Every row comes from one small tree of marks. The marks that hang from a mark follow it in brackets, in alphabetical order. Every link used is in the known rows. Which tree was each row made from?
Known rows
L{Z{V{B{N W} K}}}: [ 12 -43  24  -9 -11  19  -1  12  37 -28   1 -21   3 -18  44  -9  17  30
  -9 -15  29 -10  14  28  -9]
Z{V{B{N{D Y} W} K}}: [  8 -35  33 -12   9  -1   9  16  16 -38  -1 -36   7 -30  38 -13   0  35
  14 -24  20  -5   3  27   0]
V{B{N} K}: [ 13 -37  29   8  -8  10   8  13  28  -5   1 -25  12 -15  36  -8  11  46
   6 -17  13 -22   1  17  -9]
N{D{V{B{W} K}} Y}: [ 17 -19  21   3  11   0  16   9   6 -18  13 -43  29 -27  36   0  -7  42
   1 -41  10   7   2  26   7]
D{V}: [  0 -24  20  11   1   9   0   0   6   7  21 -17  27 -14  50  13  28  63
 -18 -27  15 -10 -14  14  -1]
Z{L V}: [-19 -12  42  14   4  10  -9 -16   6   0   4   0   9 -15  52  24  21  58
  -4 -19  19 -25 -41   4 -10]
H{G K{V} X{L}}: [ 33   7  15  -8   6   3 -14 -11 -12 -10   4 -25  32   1  28  24  27  70
 -39 -26  -2 -37 -32  10 -19]
V{B{N{D} W} K}: [ 23 -43  26   1   6  -5   6  14  17 -21   2 -35  14 -18  30 -15   9  42
  11 -26  13  -9   7  27 -15]
X{L{Z{V{B{N W} K}}}}: [ 11 -39  42 -13   0  13   3   4  17 -24   0 -27   4 -16  40 -12  20  42
  -6 -11  20  -8   2  29 -16]
G{H}: [ -6  -8  35  22   1   0 -14  -3  16   4   6 -10  29 -12  41   9  29  64
 -21 -17  16 -24  -8  11  -3]
H{X}: [  3  -3  22  11  -8   9   0  -5  -2  16  11 -10  35   0  39   7  39  59
 -44 -13   4 -25 -24  11 -17]
V{B{N{D}} K}: [ 19 -30  31  13   4   5   8  10  17  -8   7 -36  14 -13  29   2   3  42
  13 -29  14 -17  -7  13  -9]
D{V{B}}: [  9 -27  23  10  -8  10   8   5  11  12  16 -22  30 -18  47   8   3  56
  -6 -34  15  -7  -5  18  -7]
G{H{K X{L{Z}}}}: [ 14   5  29   3   8  13 -17  -8   5   3   6 -14  34  -8  25  20  35  56
 -47 -21   8 -22 -22  10 -12]
V{B{N{D Y} W} K}: [ 14 -37  25  -2  11  -7  14  12  17 -24   1 -41  15 -23  28 -25   5  37
   7 -21   9   2  11  27  -8]
D{V{B{N} K}}: [ 14 -40  17   0  -4  14  11  22  20  -9  12 -28  19 -25  42   3  11  49
  10 -32  16  -8   5  20  -1]
L{Z{V{B{N{D Y} W} K}}}: [ 10 -33  27  -6   6  12   7   9  28 -34   4 -35   5 -21  38  -9   8  21
  -8 -22  27   4  10  27  -2]
Y{N{D{V{B}}}}: [  9 -29  27  14  11  -1   3   8   8   7  25 -40  17 -16  37  -2  13  49
   2 -40  18  -2 -10   4  -9]
H{X{L}}: [  4   0  39   5  -2   5   3 -10 -16  18   9 -14  34   0  36   5  39  69
 -39 -12  -2 -22 -34  11 -22]
K{V{B{N{Y} W}}}: [  0 -38  22 -11   3  -7   8  -7  22 -30   6 -27  25  -8  52 -28  10  57
 -13 -11   6  -1  24  21 -18]
E{V{B K}}: [ 18 -23  32  20 -25  18  -6  -8  30 -12   6 -32  26  -9  46   6   4  61
  -2 -19   8 -38  -5  13  -3]
N{D Y}: [ -4  -5  34  25  19  -5   7 -17  -2   5  15 -33  25  -7  35   2  16  50
 -23 -21   9  -3 -26   7  -1]

Write each row's tree
[ 19 -39  23   4   9  -3   1  18  16 -15  18 -43  14 -22  36 -10  15  46
  10 -38  18  -4   4  15  -5]
Y{N{D{V{B{W} K}}}}
[ 11 -25  30  11   9   3  17   8  18 -13   5 -41  16 -19  29  -8   0  36
   8 -24  10  -5  -4  14  -1]
V{B{N{D Y}} K}
[ 32 -10  14 -20   1  11  -3  11  -4  -6  -3 -28  13 -18  18  11  21  36
 -31 -25  15 -13 -26  19 -25]
H{G K X{L{Z{V{B{N}}}}}}
[ 22   5  19  -2  -3   9 -17  -4  19 -14   5 -14  43  -8  38  25   4  64
 -28 -35   6 -34  -1   8  -8]
G{H{K{V{B}} X}}
[-15 -46  20  -8  15 -16   8   0  10 -14   4 -23  14 -17  40 -39  45  50
 -23   4   9   8   7  26 -15]
B{N{Y} W}
[ 32   8  27  -6 -18  21   2  13  -1  -5  -5 -25  21 -15  26  17  16  40
 -29 -24  12 -25 -18  21 -16]
H{G X{L{Z{V{B K}}}}}
[-10 -32  34 -10   5   4   9   7  19 -33 -10 -15   2 -36  44  -7   6  38
  18 -15  17  -7  -5  22  -8]
Z{L V{B{N{Y} W} K}}
[  9 -46  13 -15   1   2  18  23  20 -25   7 -32  20 -34  42 -19  12  44
   5 -24  12   8  21  32   0]
D{V{B{N{Y} W} K}}
[ 28 -25  23   7   5   3   3  12   6 -12  15 -37  27 -21  37  13  -3  49
   7 -47  15  -6  -2  26  -3]
N{D{V{B{W} K}}}
[  4 -35  42 -16   4  10  11   4  17 -28  -2 -31   5 -21  39 -21  17  38
 -11  -7  17   3   4  29 -10]
X{L{Z{V{B{N{Y} W} K}}}}
[  9 -33  29   1 -11  27   2  10  38 -18   4 -23   3 -15  45   5  12  30
  -9 -18  30 -15   3  17  -3]
L{Z{V{B{N} K}}}
[  9  -9  25  11  10   4 -26 -14  26 -22   9 -14  30  -5  45  24  17  70
 -21 -27  14 -36  -6   4   3]
G{H{K{V}}}
[ 34 -15   9   7  -3   4 -13  -7  21 -12   2 -27  21  -6  35  18  -6  58
 -14 -34  11 -34  -9  12 -10]
H{G K{V{B}}}
[  4 -32  37  -5  10   2   0   6  10 -29  -5 -21   2 -29  40   9   2  41
  29 -31  21 -13 -16  20 -15]
Z{L V{B{N{D} W} K}}
[ -7 -37  24  -2  28 -21   8  -3  -3 -15   9 -35  16 -15  33 -30  36  45
 -16 -11  11  13  -4  22 -15]
B{N{D Y} W}
[  9 -43  22  -9  -2  -5   0  -6  23 -27   8 -22  24  -3  52 -20  13  62
  -8 -16  10 -11  20  22 -24]
K{V{B{N W}}}
[ 21 -34  29   7 -14   4   2   9  29 -11  -3 -21  20 -16  39 -10   4  53
  -2 -18   9 -23   9  29 -11]
V{B{W} K}
[ -3 -36  17  -3   3   3  20  10  11   3  15 -30  24 -26  44 -12   9  46
  -5 -26  13  12   4  19  -4]
D{V{B{N{Y}}}}
[ 15 -36  24  -4   7  -9  -1  -9  13 -29  12 -33  24  -2  46 -11   7  58
  -2 -28  12  -8  13  19 -23]
K{V{B{N{D} W}}}
[  2 -28  25  16  18  -2  -3   4   3   3  28 -37  15 -11  39   1  32  54
  -8 -34  19  -4 -18   1  -4]
Y{N{D{V}}}
